Each row comes from the steps of one walk. Every step used is in the known rows, and no mark comes twice. Write the walk behind each row, first mark first.
Known rows
vitub -> pigo: [  4   4 -14  -8   1   9   3 -11 -11  -6  19  -3  -2   3   9  -5  -2   5
   2  -3]
sisumi -> fabo -> vitub: [ 24   1 -10  11  -8  21  16  -6   3   8   1  -2   8  -8   0   9  -6 -32
 -14   9]
fabo -> vitub -> nane: [  2  -5 -27   6  -2   5 -15   1  10   3   1  -8 -21  -6   6  -2  -5  -1
   5  -6]
dibar -> lugobad -> fabo: [ 12  14 -11 -12 -10  17  13  -1  -7 -17   3  -4  12  -4  12   3  -6  -6
  29  13]
lugobad -> dibar -> vitub: [ 15   1 -11 -28 -14  14  17  -8   8  -9   5   6   5  -9   1 -16 -14   3
  18  10]
vitub -> pigo -> sisumi: [ 14  11 -17  -4   4  11   8 -21  -8   0  27 -10   7 -14  10  23  -6  -4
  12  -5]
vitub -> nane -> lugobad: [ -5  13 -10   7   0   6 -22  -5  -1 -11   9  12 -16  23   3  -3  -5   5
  14  -1]
dibar -> vitub: [ -4   7 -12 -18  -6   2   2  -4   0  -1   5   5   6  -2   2 -16 -10  -3
  18   9]
dibar -> vitub -> nane -> sisumi: [-17   9 -26 -12  -3   5 -17 -12  -3   1  15   2 -11  12  -2  15 -21   7
  38   0]
nane -> lugobad -> pigo: [ 17  27  -1  -5  -6  17  10 -11 -12  -8  24  20  -5  24  -4   7   4   1
   5   4]
lugobad -> fabo: [  7   3  -8   0 -10  18  13  -5  -7  -3  -4   1   9   4  12   7   2  -8
   3  -2]
pigo -> vitub -> nane -> sisumi: [  6   3 -15  -2  -2  15  -6  -9  -1  -3  15   6  -2   8   5  33 -13 -10
  18 -13]
nane -> sisumi -> fabo: [  7   8   5  10  -3  20   9 -15 -13   6   6   1  12  14 -10  40 -12 -22
   1   4]
nane -> lugobad -> dibar -> vitub: [ 29  13  -2 -28 -19  20  17 -10   5 -16  12  27   5  11  -2 -14 -12  -2
  23  19]
sisumi -> fabo -> vitub -> nane -> lugobad -> pigo: [ 24  28 -28  12 -10  40   2 -19  -4  -6  28   8 -13  19   2  16  -9 -21
   0   2]
pigo -> sisumi -> fabo: [ 15  13  -5  13  -2  16  10 -17  -2   7  11 -14  24 -12  -1  36 -13 -27
  -1  -1]
dibar -> vitub -> nane: [-20   6 -29 -12  -6   2 -21  -5   6  -3   9  -9  -9  -1   7 -19 -16   7
  26  -1]
lugobad -> nane: [  4   6 -13  -9  10   7   9   0   0   1   1 -16  -7   6   7  -9  -5   9
   1  -3]
pigo -> sisumi -> fabo -> vitub -> nane -> lugobad: [ 30  22 -24  20  -5  29  -4 -20   6   1  19   0   2   1   3  36 -15 -30
  10   5]
nane -> sisumi -> fabo -> vitub -> pigo: [ 31   8 -18   1  -6  36  23 -23 -14   4  26   4   4   5   3  37  -9 -30
   3   6]
dibar -> lugobad -> pigo -> sisumi -> fabo -> vitub: [ 44  34 -29  -1  -9  31  31 -21  -1  -2  36 -17  18 -25   2  37 -18 -30
  17  16]
pigo -> sisumi -> fabo -> vitub -> nane: [ 19   9 -33  22   0  24  -3 -14   8   9  14 -19   3 -22   7  34 -17 -27
   4  -5]
fabo -> vitub: [ 21  -4 -11  -1  -4   6   7   5   6   4  -1   3  -8  -8   3   3   4  -9
  -4   7]

Write each row's walk
[ 29  30 -36   4  -5  25   1 -20   1  -2  35   7 -15   2   5  36  -6  -3
  16  -1]
fabo -> vitub -> nane -> lugobad -> pigo -> sisumi
[ 41  26 -17 -33 -15  32  28 -31  -2 -19  42  17   9  -2   9   5 -19  -5
  35  13]
nane -> lugobad -> dibar -> vitub -> pigo -> sisumi
[ 11  18 -28 -22  -6  12   9 -25  -6  -1  35  -7  12 -14  12   6 -16  -5
  29   4]
dibar -> vitub -> pigo -> sisumi
[ 21  17 -16   6   1  27  14 -27 -11   3  31 -13  20 -13  10  28 -14 -24
   5  -6]
vitub -> pigo -> sisumi -> fabo
[  7  13 -28  -4  -7  21   0 -11   1 -10  28  -4  -6   2  12  10  -9  -4
   2 -19]
lugobad -> pigo -> vitub -> nane
[-11  13 -23  -4  -7  22 -11 -19  -5   3  17  -5   4  12  -1  23 -28 -15
  30   0]
dibar -> vitub -> nane -> sisumi -> fabo
[ 10   8 -16  10  -5  28   1 -18  -4  -2  18   1  13  12   2  40 -21 -31
   7 -14]
pigo -> vitub -> nane -> sisumi -> fabo
[ 27  35 -44   5  -4  30  10 -21   1  -7  39 -28   3 -24   8  37 -26 -20
  27   6]
dibar -> lugobad -> pigo -> sisumi -> fabo -> vitub -> nane
[ 46  32 -18 -25 -18  47  32 -40  -5 -15  42  12  23   2   8  19 -27 -27
  28  13]
nane -> lugobad -> dibar -> vitub -> pigo -> sisumi -> fabo
[ 32   9 -10 -12 -15  26   8 -13  11 -23  18  23  -1   9  10   2 -15 -10
  11  -5]
pigo -> vitub -> nane -> lugobad -> dibar
[ -3  31 -30 -16 -12  21 -11 -15  -5 -12  32  13 -16  22   5  -9 -13   8
  30   4]
dibar -> vitub -> nane -> lugobad -> pigo
[ 42   9 -36  -4 -10  35  29 -20  -9  -1  25  -4   8 -17  23  32   0 -21
  11  -2]
lugobad -> fabo -> vitub -> pigo -> sisumi
[ 37  22 -21 -11   2  30  27 -11  -3   1  17 -16   4   5   2  29 -24 -23
  26  20]
dibar -> lugobad -> nane -> sisumi -> fabo -> vitub
[ 11  25 -31 -14  -8  18   3  -9   2 -23  39  -8   0  -7  15   3 -19  -3
  30  -4]
dibar -> lugobad -> pigo -> vitub -> nane
[ 12  13  -8   1   6  28  20 -16 -11   7   9 -12   7  20  -1  34 -18 -14
   2   1]
lugobad -> nane -> sisumi -> fabo
[ 54  37 -16   9 -12  41  30 -25  -6   0  35  12  11   4  -1  43  -5 -35
  -4  12]
nane -> lugobad -> pigo -> sisumi -> fabo -> vitub
[ 36   6 -16   6 -14  39   8 -14  10 -12  12  13  -6   3   2   9 -17 -23
   0   7]
sisumi -> fabo -> vitub -> nane -> lugobad -> dibar
[  9  46 -34  -1 -13  36   0 -34  -8  -4  43   1  10   9   3  26 -26 -17
  28   3]
dibar -> vitub -> nane -> lugobad -> pigo -> sisumi -> fabo
[ 16  11 -38  -6  -9  21  -1   1   3 -14   7 -11  -8 -11  20   2 -12  -8
  35   7]
dibar -> lugobad -> fabo -> vitub -> nane
[ -7  19 -19 -12  -9   9 -24  -9   2  -9  14  13 -12  20   4 -18 -14   3
  31  10]
dibar -> vitub -> nane -> lugobad
